What can hang from each mark
q_975: q_593
q_593: q_709 q_975
q_146: q_975
q_831: q_32 q_263 q_709 q_975
q_263: q_178 q_831
q_709: q_567 q_593
q_32: q_403 q_831 q_975

Each row was made from one small tree. Brackets hold a mark, then the marks that hang from it, in the order of their numbers. Every link used is in the known rows. Write each row's tree.
Known rows
[q_32 q_403]: [ 24.8  13.1   0.7  42.3  -4.8  12.7  16.1   1.5 -22.1 -53.6 -40.9 -65.9
  11.0  41.2   6.3 -11.1  15.6 -13.8 -26.4 -31.8  32.3  51.9]
[q_593 q_975]: [ 37.9  16.0 -13.8  45.9  12.7  42.7  38.7  23.4 -24.4 -33.5 -63.4 -32.5
   1.6  25.3   1.6 -18.7  20.0 -21.7 -12.7 -28.8  33.3   1.0]
[q_32 q_403 [q_831 q_263 q_709] [q_975 q_593]]: [ 61.5  13.2  37.6   8.5   4.1  -2.7   2.7   1.5  -5.1 -84.5 -12.1 -15.3
  -3.2  32.6  16.9  10.9  26.3 -30.5  -5.9  -6.2  -7.6  29.3]
[q_831 q_32 q_709]: [  9.1  14.0  12.4  17.9  15.6  23.7  29.8   7.0 -52.2 -29.1 -10.8  -1.7
  39.0  31.1   4.9   2.4  16.4 -20.1 -10.9 -27.7  20.7   5.8]
[q_263 q_178 [q_831 q_32 q_975]]: [-11.0  18.2  44.7  30.5  32.7  23.0  17.0 -30.6 -62.5   6.0 -46.3 -20.0
  10.2  -1.9  -1.4   0.5 -15.1 -24.0 -17.2  -3.5  21.9  14.5]
[q_831 q_32 q_975]: [  1.4  16.0  16.7  20.5  15.7  35.3  25.5   6.4 -42.9 -30.6 -33.1 -10.9
  19.3  27.4  10.9  -0.6  17.9 -20.9 -21.2 -25.4  29.8  28.4]
[q_32 [q_831 [q_263 q_178]]]: [  7.7  -2.6   5.1  49.3  14.5  14.1  49.1 -12.7 -32.5 -48.1 -34.5 -32.1
   4.4   0.6  25.1 -10.5  -8.2 -19.7  -0.7   7.5  20.3  12.4]
[q_146 [q_975 [q_593 q_709]]]: [ 39.6  44.6 -27.9  43.4   1.0  17.8  45.2   2.1 -31.3 -28.7 -41.4   1.5
  20.3  21.4   3.2 -72.6  28.0 -16.8 -37.1 -15.8  14.0  18.2]
[q_263 q_178 q_831]: [ -4.8  15.2  11.9  57.7  18.6  21.3  33.1 -22.7 -55.3   3.5 -62.5 -52.8
  -6.6   6.8   1.3 -26.2 -18.1 -18.9 -14.2   0.8  25.6  18.1]
[q_831 [q_975 q_593]]: [  9.0  36.5  -7.7  32.2  -7.6  38.5  44.8  12.2 -30.1 -31.6 -77.2 -16.4
   0.4  38.9  12.8 -45.9  29.0 -18.2 -26.4 -22.2  20.1  40.8]
[q_831 q_263 [q_709 q_593] q_975]: [ 25.2  25.1  37.4  12.3   6.3  28.1  12.2   9.4 -37.1 -56.4 -19.0  32.1
  10.6  26.3  10.8 -22.7  42.6 -19.5   1.3  -4.2  11.9 -33.8]
[q_146 q_975]: [ 10.4  28.7 -16.8  36.8   5.3  33.4  30.4  -6.8 -26.9 -32.6 -19.6 -34.7
  15.0  25.3   5.7 -40.9  17.5  -9.6 -37.9 -10.3  34.9  17.4]
[q_975 q_593]: [ 20.2  31.2 -23.5  49.6 -15.2  29.0  58.1  14.3 -36.6 -35.1 -77.2 -30.4
  -2.3  41.2  16.0 -42.8  23.5 -18.6 -27.7 -25.8  24.0  41.1]
[q_831 [q_32 q_403] q_263]: [ 31.8  -1.7  31.8  26.8  13.9   7.4   4.2  -9.5 -29.2 -81.3 -13.0 -28.8
  22.6  21.3   5.4  26.1  18.0 -20.6 -20.4 -11.4  29.3  38.1]
[q_709 q_567 [q_593 q_975]]: [ 55.9  41.4  11.2  59.0  24.7  24.1  39.5  31.5 -41.9 -42.0 -57.5 -13.6
 -24.6  27.0  30.9 -23.6  33.6 -13.1  -6.9 -39.3  19.6 -50.2]
[q_593 q_709]: [ 21.7  14.7 -18.5  51.4   6.6  20.0  46.6  21.9 -37.1 -30.4 -43.9 -21.8
  20.4  31.1   9.3 -47.8  14.8 -22.8 -13.7 -34.6  19.7  27.6]
[q_593 [q_709 q_567]]: [ 13.5  31.6  -4.7  53.1  28.9  16.1  45.4  28.9 -47.2 -35.2 -33.9 -20.0
  11.1  26.2  26.3 -45.7  12.4 -22.3 -13.6 -32.5   8.5   6.3]
[q_263 q_178 [q_831 q_709]]: [ -6.3  20.7  22.0  36.9  23.4  21.6  23.2 -23.0 -59.3   8.1 -40.3 -28.3
  17.3   6.1 -11.4 -24.5 -15.8 -19.9  -4.9   2.1  14.4  -5.7]
[q_32 [q_831 q_263 q_709 q_975]]: [  2.4   5.6  26.4   4.5  16.8  27.8  26.3   2.0 -26.9 -56.8 -12.5  13.5
  24.1  18.7  11.4  -7.8  24.1 -35.4   7.3   5.5  -1.0  -7.5]
[q_32 q_403 q_831 q_975]: [ 45.7   0.4  16.0  36.2   3.7  -3.8  12.3   6.0  -3.8 -62.4 -16.9 -74.4
 -15.6  43.7  26.3  18.5  10.6 -24.3 -18.2 -34.0  14.4  57.5]
[q_709 q_567]: [ -1.5  32.0  -3.4  47.8  21.6  25.7  46.2  20.1 -46.0 -37.3 -38.3 -42.4
  -4.1  29.2  30.0 -28.5  14.5 -18.4 -16.8 -27.8  19.2  13.7]
[q_975 [q_593 [q_709 q_567]]]: [ 30.7  46.6 -12.8  54.0  15.0  14.9  58.5  26.5 -49.5 -37.4 -60.1  -4.5
   4.2  31.4  26.8 -62.0  23.1 -23.8 -18.5 -34.4   1.4  15.2]
[q_32 q_975]: [ 24.9  17.5   4.5  35.4  10.2  30.1  23.6  21.9 -18.3 -38.2 -31.0 -52.2
 -16.5  35.2  23.0  -9.9  16.0 -20.3 -22.8 -25.4  29.4  43.8]

Which tree is each row?
[ 51.0  -0.9  53.9  14.6  23.0   6.7 -14.7  -1.5 -14.5 -85.3   4.1 -35.2
   1.3  22.7  15.0  44.2  18.0 -22.8 -24.1 -11.3  25.8  50.7]
[q_831 [q_32 q_403 q_975] q_263]
[ 47.6  33.2  -5.2  50.0  45.3  28.2  40.2  35.5 -39.7 -34.8 -47.8  -7.0
  11.1  14.1  13.7 -37.5  19.4 -26.2  -4.2 -30.5  10.2 -24.7]
[q_593 [q_709 q_567] q_975]
[ 23.5  46.6  18.9  27.8  31.6  14.9  40.5  17.9 -56.7 -35.1 -45.7  28.5
  18.5  21.3  24.6 -35.3  28.7 -26.3 -16.7 -30.6  -2.8  11.5]
[q_831 q_32 [q_975 [q_593 [q_709 q_567]]]]
[ 27.2  -6.5  26.1  17.6   6.6  -3.3  10.4  -4.7 -18.8 -80.7  -4.0 -21.5
  25.4  27.0   5.0   7.9  15.1 -29.5   1.3  -3.8   1.8  10.2]
[q_32 q_403 [q_831 q_263 q_709]]
[ 64.5   7.4  26.6  29.5  -2.2  -1.4  15.0   2.7   1.1 -89.2 -33.5 -41.7
 -25.3  33.0  26.0   9.9  22.0 -28.6 -16.9  -8.8   1.6  56.3]
[q_32 q_403 [q_831 q_263] [q_975 q_593]]
[ 17.6  13.3  46.9  36.7  37.3  15.2   9.7 -20.1 -52.5  -2.2 -29.1 -43.0
 -14.6   1.8  10.2  20.8 -20.6 -21.3 -18.3  -8.7  22.9  27.0]
[q_263 q_178 [q_831 [q_32 q_975]]]
[ 24.9  37.8  -9.0  35.8  -1.0  28.1  44.4  18.1 -33.9 -29.1 -71.0   8.0
  15.7  32.1   8.0 -64.3  27.6 -23.1 -21.1 -26.8  10.3  34.4]
[q_831 [q_975 [q_593 q_709]]]
[ 23.8  14.6  39.4  21.0  16.6   8.4  23.1  -9.3 -37.7 -44.6 -18.9  22.3
   7.4   3.9  23.6 -12.1  14.5 -14.7  15.4   8.1   3.7 -44.0]
[q_32 [q_831 [q_263 q_178] [q_709 q_593] q_975]]
[  0.0   9.6  27.7  48.4  24.5  15.1  29.8 -27.2 -66.4   3.2 -46.4 -36.3
   7.3   2.9   0.5   4.2 -19.7 -21.9 -16.3  -8.5  24.6  15.0]
[q_263 q_178 [q_831 q_32]]
[ 35.1  18.1  33.4  -2.0   1.6   4.9  11.5  -9.9 -15.8 -77.7 -30.2   9.2
  21.8  27.8   3.2  -6.9  34.0 -30.5  -3.7   1.0  -7.0  17.1]
[q_32 q_403 [q_831 q_263 q_709 [q_975 q_593]]]
[ 39.5  21.7  33.7  28.2  23.9  21.8  21.2  -8.1 -33.4 -47.6 -34.2  -8.7
  -8.7   0.1  28.2   9.8   5.1 -12.0 -16.9   8.5  23.7  37.2]
[q_831 [q_32 [q_975 q_593]] [q_263 q_178]]
[ 26.4  15.0  31.6   5.0  28.3  21.5   8.6  14.6 -36.4 -33.6   7.4  -9.1
  16.0  32.8  13.4  23.2  15.7 -20.4 -12.1 -26.5  21.2  17.5]
[q_831 [q_32 q_975] q_709]
[ 17.3   5.1  12.1  28.2   0.6   5.7  15.7  -4.6 -13.4 -56.5 -35.1 -48.9
   7.7  38.4  13.8  -3.4  15.1 -24.2 -14.6 -30.0  16.1  43.7]
[q_32 q_403 [q_831 q_975]]
[ 60.7  17.8   7.5  38.2  -8.8  -5.3  22.4   6.3  -3.7 -63.2 -41.8 -57.9
 -24.9  50.1  29.4   2.9  19.9 -24.0 -23.7 -33.5   8.1  63.0]
[q_32 q_403 q_831 [q_975 q_593]]
[ 25.3   4.1   6.1  23.4   1.0  -5.6  17.2  -2.4 -21.1 -54.2 -13.5 -41.7
  25.3  40.5   6.4   0.4  14.3 -21.0  -5.0 -28.8   9.8  21.5]
[q_32 q_403 [q_831 q_709]]
[ 20.4   9.7  58.2 -13.4  24.3  13.1 -21.7 -13.2 -32.2 -73.1   6.4  13.0
  47.2  15.1  -7.8  24.8  26.8 -24.2  -6.8  -1.4  15.8  11.9]
[q_831 [q_32 q_403] q_263 q_709 q_975]
[  1.8  58.0  16.9   9.4  20.6  32.8  30.7  16.0 -47.3 -31.2 -48.2  14.9
  13.8  29.6  17.2 -45.0  31.6 -18.5 -10.8 -17.2   1.0  -4.4]
[q_831 [q_709 q_567] [q_975 q_593]]
[ 12.5  12.7  63.9  -6.3  38.9   9.8 -23.8 -28.2 -36.9 -55.0   4.5   4.4
  49.6  -8.7  -7.9  22.4   2.9 -10.6  -1.7  14.7  20.3   9.5]
[q_831 [q_32 q_403] [q_263 q_178] q_709 q_975]
[ 47.3  21.7  39.9   1.0  19.3  22.8  11.9   9.0 -35.0 -58.3 -11.0  25.4
   8.1  21.8  12.5  14.1  29.5 -27.8 -12.5  -3.5   5.4  15.5]
[q_831 [q_32 [q_975 q_593]] q_263 q_709]
[ 61.3  28.3   5.5  36.4   9.2  28.2  27.2  27.0 -35.0 -32.5 -44.2   8.6
   4.4  32.6   1.1 -22.8  37.7 -12.4   2.6 -33.0  20.3 -55.1]
[q_831 [q_709 [q_593 q_975]]]
[  9.6  20.4  43.6   7.7  43.0  21.5  20.4   7.0 -57.7 -58.3   9.5  19.0
  27.2   9.5  21.7  12.5  20.1 -23.4  -1.2  -2.5   6.7 -24.8]
[q_831 q_32 q_263 [q_709 q_567]]
[  8.9   0.0  14.7  28.0  22.7  12.3  35.7 -12.4 -34.8 -40.1 -15.1  -8.4
  23.8  -0.7  15.5  -7.5  -5.0 -22.1  11.2  14.0   9.4 -11.5]
[q_32 [q_831 [q_263 q_178] q_709]]
[ 20.5   9.8  48.3  17.7  19.0  -1.1  -7.4 -23.7 -54.6 -29.3 -12.1 -25.6
  28.0  27.7 -19.6  21.8   3.8 -29.1 -14.6 -20.8   7.1  11.8]
[q_263 [q_831 [q_32 q_403] q_709]]
[ 13.9  40.4  59.6  37.7  44.0  -4.8  17.8 -19.4 -86.1  -1.7 -17.1   9.1
  -0.9   4.6  19.2   1.8  -0.4 -15.5   1.3 -13.3   1.7 -60.7]
[q_263 q_178 [q_831 q_32 [q_709 q_567 q_593]]]
[ 34.5  21.5  20.0  27.8   4.8   7.9  26.5  11.3 -56.1 -33.0 -13.6  13.6
  18.4  42.7  13.8   1.3  31.6 -12.0  -5.2 -40.1  17.0 -28.1]
[q_831 q_32 [q_709 q_593]]
[ 38.6  36.1  15.8  36.3  16.5 -11.3  30.6  11.1 -29.0 -61.9 -48.8 -10.2
   6.7  32.8  27.7 -35.0  26.8 -29.4 -15.3 -32.9 -15.5  28.8]
[q_32 q_403 [q_831 [q_975 [q_593 [q_709 q_567]]]]]
[ 33.0  -9.2  13.1  35.5  -0.9  -1.2  22.8  -6.9 -11.8 -86.0 -22.5 -49.2
   4.2  28.3  17.2   8.4  12.6 -28.5 -10.0 -10.6  12.6  34.4]
[q_32 q_403 [q_831 q_263]]
